What can hang from each mark:
Q661: Q617 Q976 Q984
Q326: Q121
Q823: Q326
Q984: Q121 Q617 Q661
Q121: Q326 Q617 Q661 Q984
Q617: Q121

Each row was made from one small tree. The marks that hang from a mark follow it in brackets, in the order of their numbers. Every link used is in the known rows. Write each row's tree.
Known rows:
Q617[Q121[Q984]]: [-0.89, +0.95, -0.66, +3.34, -0.43, +0.53, -0.11, +0.24, -0.54, -1.21, +2.32, -3.50, +2.05, +0.93, -1.10, -2.47, +0.89, -0.66, -2.06]
Q823[Q326[Q121[Q617 Q984]]]: [-1.96, +1.08, -2.43, -0.95, -2.98, +1.51, -0.69, -1.30, -0.97, -0.34, +3.80, +5.75, -0.36, +3.43, -2.56, +0.17, +0.44, -1.63, -1.07]
Q661[Q617[Q121] Q984]: [-2.19, -0.49, +1.27, +3.08, -1.44, -1.66, -0.93, +3.58, -0.21, +2.50, +3.27, -8.55, +0.36, -0.13, -0.07, +1.00, +2.44, +0.11, -2.70]
Q823[Q326[Q121[Q661 Q984]]]: [-1.61, +1.57, -2.26, +0.56, -1.14, -0.50, -2.01, -3.69, -0.50, -1.44, +3.01, +2.96, +0.46, +2.81, -1.80, -0.56, -0.72, -0.45, -0.88]
Q121[Q326 Q661[Q617] Q984]: [-0.95, +1.03, -0.18, +1.09, -1.77, +0.46, -4.69, -3.17, +0.47, -1.63, +5.46, +0.22, -1.11, +1.58, +0.20, +0.12, -0.99, +0.36, -1.72]
Q823[Q326]: [-1.30, +0.71, +0.03, -0.89, +0.78, -1.26, +0.51, -1.89, -0.55, +1.10, +0.17, +4.65, -1.02, -0.32, -1.21, +0.95, +0.14, +0.36, -0.27]
Q326[Q121]: [-0.80, -0.27, -2.14, +0.62, -1.11, -0.58, +0.77, -0.41, -0.06, +0.44, +1.01, -1.55, +0.38, +1.55, -0.24, +0.82, +0.21, -0.38, -0.61]
Q326[Q121[Q617 Q661[Q976] Q984]]: [-0.55, +0.00, -2.42, -3.12, -3.48, +1.64, -1.12, -1.25, -0.17, -3.49, +5.18, +0.99, -0.25, +4.18, -1.50, -2.30, -0.42, -1.75, -0.62]
Q121[Q326 Q661]: [-0.33, +0.32, -1.12, -1.34, +0.70, +0.09, -2.26, -4.45, +0.19, -2.27, +2.55, +1.51, -0.62, +0.60, +0.75, -0.19, -0.86, +0.71, +0.26]
Q617[Q121[Q326 Q661 Q984]]: [-1.19, +1.23, -1.68, +1.94, +0.39, +0.48, -2.43, -4.12, -0.36, -3.42, +4.88, -1.89, +1.36, +1.50, -0.45, -2.60, -0.01, +0.15, -1.77]
Q121[Q326 Q984[Q661[Q617 Q976]]]: [-0.95, -1.48, +0.31, -1.80, -1.78, -0.29, -1.04, -3.42, +0.41, -1.86, +6.14, +1.98, -1.06, +2.01, -0.29, -0.31, -1.02, +1.81, -1.79]
Q661[Q984[Q617[Q121[Q326]]]]: [-1.77, -2.00, -0.82, +1.04, +0.75, +0.62, +1.10, +0.17, -1.25, +0.61, +4.62, -3.24, +1.27, -0.31, -0.36, -1.20, +1.29, +0.79, -1.42]
Q984[Q121[Q326] Q661[Q617]]: [-1.15, -1.91, +1.09, +1.04, +0.51, -0.97, -1.17, -2.04, +0.09, -0.81, +3.59, -0.91, -0.54, +1.13, +0.42, +0.09, +0.38, +3.11, -2.72]
Q121[Q984[Q617]]: [+0.50, -0.66, -0.56, +1.20, -0.78, +2.60, -0.36, +1.06, -0.61, -1.18, +2.43, +1.84, +1.06, +0.82, -1.32, -2.75, -0.77, -0.17, -0.69]
Q984[Q661[Q617]]: [+0.08, -1.20, +0.49, +0.35, -1.05, -0.23, -1.55, +0.37, +0.72, -0.50, +2.08, -1.48, -0.41, +1.70, -0.01, +0.85, +0.61, +1.97, -1.86]
Q984[Q661]: [+0.90, -1.23, -0.20, -0.80, +0.36, +0.68, +0.11, -1.00, +0.26, -2.04, +0.59, +0.16, +1.22, +1.40, -0.06, -0.78, +0.05, +1.66, +0.11]
Q661[Q617 Q976]: [-1.22, -0.78, +1.08, -1.60, -1.41, -2.07, +0.44, +0.98, +0.43, +1.34, +2.34, -0.59, -2.80, -0.13, -0.20, +1.09, +0.16, +0.16, -1.85]
Q121[Q661]: [+0.43, +0.43, -0.30, -0.43, +0.23, +0.06, -1.88, -1.18, +0.28, -1.87, +0.61, -0.74, +0.00, +0.72, +0.25, -0.93, -0.29, +0.24, +0.12]
Q617[Q121[Q326 Q661[Q984]]]: [-1.68, -0.28, -0.40, +0.47, +0.67, -0.65, -1.73, -2.18, -0.54, -1.02, +4.30, -5.45, +1.33, +0.36, +0.68, -0.75, +1.06, +0.52, -0.73]
Q984[Q121[Q326] Q661[Q617 Q976]]: [-1.53, -2.72, +1.40, -1.59, +0.54, -2.13, +0.80, -2.60, +0.02, -0.94, +4.59, +0.04, -1.53, +0.89, +0.00, -0.67, -0.07, +3.11, -2.60]
Q823[Q326[Q121]]: [-2.15, +0.34, -2.15, -0.09, -0.37, -1.83, +1.36, -2.18, -0.62, +1.34, +1.07, +3.14, -0.76, +1.22, -1.48, +1.79, +0.38, -0.13, -0.75]
Q326[Q121[Q617]]: [-0.76, -0.14, -2.67, -1.39, -2.55, +1.53, +0.16, +0.82, -0.23, -0.27, +2.33, +0.47, -0.39, +2.91, -0.93, +0.66, +1.08, -1.38, -0.81]

Which tree is each row?
[-0.18, +0.87, -2.73, -0.58, -3.46, +2.80, -3.02, -0.72, -0.13, -3.34, +4.33, +0.30, +0.79, +4.40, -1.14, -1.75, -0.02, -1.78, -0.76]  Q326[Q121[Q617 Q661 Q984]]
[-1.32, -0.90, +1.96, -0.29, -0.05, -2.73, -0.77, +0.48, +0.13, -0.67, +2.78, -2.98, -2.08, +0.41, -0.23, -1.52, +0.04, +1.11, -2.80]  Q984[Q121[Q661[Q617 Q976]]]
[-1.83, -1.30, +1.40, -3.03, -1.38, -1.94, -2.38, -1.82, +0.25, +0.55, +5.55, -2.45, -2.20, +0.12, +0.98, +1.40, -0.31, +0.85, -0.67]  Q121[Q326 Q661[Q617 Q976 Q984]]
[-0.60, -2.70, +0.17, -4.75, +0.38, +0.77, +1.47, -2.92, -0.58, -3.10, +4.26, +3.49, -0.58, +2.08, -0.55, -2.45, +0.05, +1.96, -0.88]  Q984[Q121[Q326 Q617] Q661[Q976]]
[-0.78, -0.26, +0.39, -0.01, +1.89, -0.53, -1.42, -3.72, -0.38, -2.26, +2.17, -0.18, -0.02, +0.33, +0.49, -1.91, -0.52, +1.43, -0.74]  Q984[Q121[Q326 Q661]]
[-0.73, -0.06, -1.90, -1.05, -2.10, -0.45, -0.51, -2.37, -0.05, -2.65, +3.76, -1.14, +0.31, +2.82, -0.93, -2.09, -1.31, -0.85, -0.54]  Q326[Q121[Q661[Q976] Q984]]
[-1.70, -0.23, -2.64, +0.82, -1.10, +0.83, +0.86, -1.08, -1.24, +0.22, +3.29, +5.22, +0.37, +2.20, -2.76, -1.06, -0.52, -0.26, -1.60]  Q823[Q326[Q121[Q984[Q617]]]]
[-0.39, +1.37, -0.93, +2.72, -0.23, +0.40, -2.15, -1.02, -0.28, -3.18, +3.05, -4.47, +2.00, +1.54, -1.00, -3.43, +0.52, -0.30, -1.91]  Q617[Q121[Q661 Q984]]
[-1.95, +0.78, -2.46, -3.94, -2.57, +0.33, -0.75, -3.10, -0.72, -2.33, +5.18, +5.56, -1.39, +3.93, -2.64, -1.30, -0.36, -1.45, -0.90]  Q823[Q326[Q121[Q617 Q661[Q976] Q984]]]
[-2.95, +0.06, -0.32, +0.89, -1.35, -1.63, +0.01, -2.10, -0.21, -0.15, +6.59, -1.67, -1.31, +0.61, -0.93, -0.34, +0.51, +0.05, -3.73]  Q661[Q617[Q121[Q326 Q984]] Q976]
[-2.58, +0.89, -1.81, +0.63, -1.26, -2.64, -2.13, -2.03, +0.14, +0.98, +3.27, +0.88, -2.37, +2.16, -1.28, +2.53, +0.65, +0.44, -2.64]  Q823[Q326[Q121[Q661[Q617]]]]
[-1.49, -1.46, -2.29, -1.93, +1.80, -0.50, +1.55, -3.35, -0.69, -2.72, +5.39, +0.12, -0.75, +0.57, -1.08, -3.18, +0.05, +1.25, -2.25]  Q984[Q617[Q121[Q326 Q661[Q976]]]]
[-2.39, -1.04, -1.12, -1.03, -2.59, -2.10, +0.46, -2.53, -0.10, -0.18, +5.24, +3.16, -1.04, +3.38, -2.26, +0.75, -0.23, +1.15, -2.68]  Q823[Q326[Q121[Q984[Q661[Q617 Q976]]]]]
[+0.68, +1.23, -0.59, -1.13, -2.28, +3.37, -3.80, -0.34, -0.05, -3.68, +3.41, +1.68, +0.48, +2.90, -0.91, -2.53, -0.27, -1.33, -0.06]  Q121[Q617 Q661 Q984]
[-0.80, -0.35, +1.73, +0.79, -1.79, -0.79, -3.85, +1.88, +0.45, +0.85, +2.84, -5.81, -0.45, +0.57, +0.83, +1.20, +0.58, +0.32, -0.79]  Q121[Q661[Q617 Q984]]
[-0.91, -2.34, -0.12, -2.41, +2.14, -0.40, +1.34, -3.18, -0.88, -2.64, +4.14, +1.85, -1.11, +0.24, -0.50, -3.81, -1.22, +1.85, -1.35]  Q984[Q121[Q326 Q661[Q976]] Q617]
[+0.08, -3.00, -2.46, -1.57, -1.65, +1.49, +2.33, -1.09, -0.46, -3.00, +4.77, +1.27, +1.58, +3.57, -1.93, -3.22, -1.10, +1.11, -1.21]  Q326[Q121[Q984[Q617 Q661[Q976]]]]
[-1.51, -1.12, -2.26, +1.12, +1.61, +0.57, +1.75, -1.52, -0.95, -0.68, +3.99, +0.28, +0.20, +0.10, -0.87, -1.76, +0.86, +0.98, -2.28]  Q984[Q617[Q121[Q326]]]
[-0.92, -3.10, -2.13, -2.35, +1.81, -0.02, +3.46, -3.09, -0.71, -2.81, +5.34, +0.92, +0.33, +1.22, -1.22, -3.01, +0.34, +2.60, -2.30]  Q984[Q617[Q121[Q326]] Q661[Q976]]
[-2.04, -1.43, +0.02, -1.54, -3.01, -2.59, -1.11, +0.71, +0.31, +1.19, +4.69, -6.27, -1.12, +1.78, +0.25, +1.37, +0.24, -0.13, -1.39]  Q326[Q121[Q661[Q617 Q976 Q984]]]
[-0.56, -0.43, +0.00, -3.58, -1.41, +2.14, -3.43, -1.48, -0.33, -1.54, +4.63, +0.42, -0.19, +1.55, +0.60, +0.10, +0.34, -0.39, +1.12]  Q121[Q326 Q617 Q661[Q984]]
[-1.12, -0.89, -0.01, -4.44, +0.42, +0.30, -0.33, -3.03, -0.58, -3.23, +4.24, +2.41, -1.80, +1.45, -0.37, -2.62, -0.24, +0.48, -0.80]  Q984[Q121[Q326 Q617 Q661[Q976]]]
[-2.55, +0.10, -0.90, +2.31, -0.23, -1.74, -0.75, -1.31, -0.02, +0.97, +4.58, -2.86, -1.39, +0.17, -0.07, +1.41, +1.75, +0.76, -3.69]  Q661[Q617[Q121[Q326]]]
[-2.00, -0.15, -1.47, +1.39, -2.62, -0.86, -1.40, -1.91, -0.04, -0.12, +4.53, +2.02, -0.11, +3.59, -1.98, +1.29, +0.24, +1.25, -2.80]  Q823[Q326[Q121[Q984[Q661[Q617]]]]]
[-0.83, -0.01, +1.63, +2.44, -0.05, -1.55, -2.68, +0.86, +0.20, -0.49, +1.91, -3.98, -0.98, +0.65, +0.10, -0.95, +0.58, +1.20, -2.82]  Q984[Q121[Q661[Q617]]]
[-1.11, -1.20, -1.19, -0.98, +0.29, -0.22, +1.37, -4.30, -0.43, -3.76, +5.42, -0.21, +1.40, +1.79, -0.89, -2.92, -0.15, +1.51, -1.79]  Q617[Q121[Q326 Q984[Q661[Q976]]]]
[-1.38, +0.23, +0.17, -1.67, -1.84, -0.80, -3.03, -3.71, +0.42, -1.69, +6.20, +0.91, -2.12, +1.23, -0.09, -0.43, -1.39, +0.34, -1.67]  Q121[Q326 Q661[Q617 Q976] Q984]
[+0.70, -1.38, -0.20, -4.01, -2.29, +2.75, -0.10, -0.67, -0.10, -3.89, +4.09, +3.26, +0.60, +3.25, -1.46, -3.03, -0.38, +0.13, -0.05]  Q121[Q617 Q984[Q661[Q976]]]
[-0.19, -1.44, +1.02, -0.97, -2.15, -0.18, -0.91, -0.35, +0.50, -1.65, +4.28, -0.18, -0.35, +2.05, -0.76, -1.11, -0.64, +1.28, -1.92]  Q121[Q984[Q661[Q617 Q976]]]
[-0.54, -0.67, +0.00, +0.68, -1.71, +0.93, -3.02, -2.83, +0.45, -1.74, +5.37, +1.34, -0.05, +2.10, -0.04, +0.20, -0.54, +1.84, -1.86]  Q121[Q326 Q984[Q661[Q617]]]
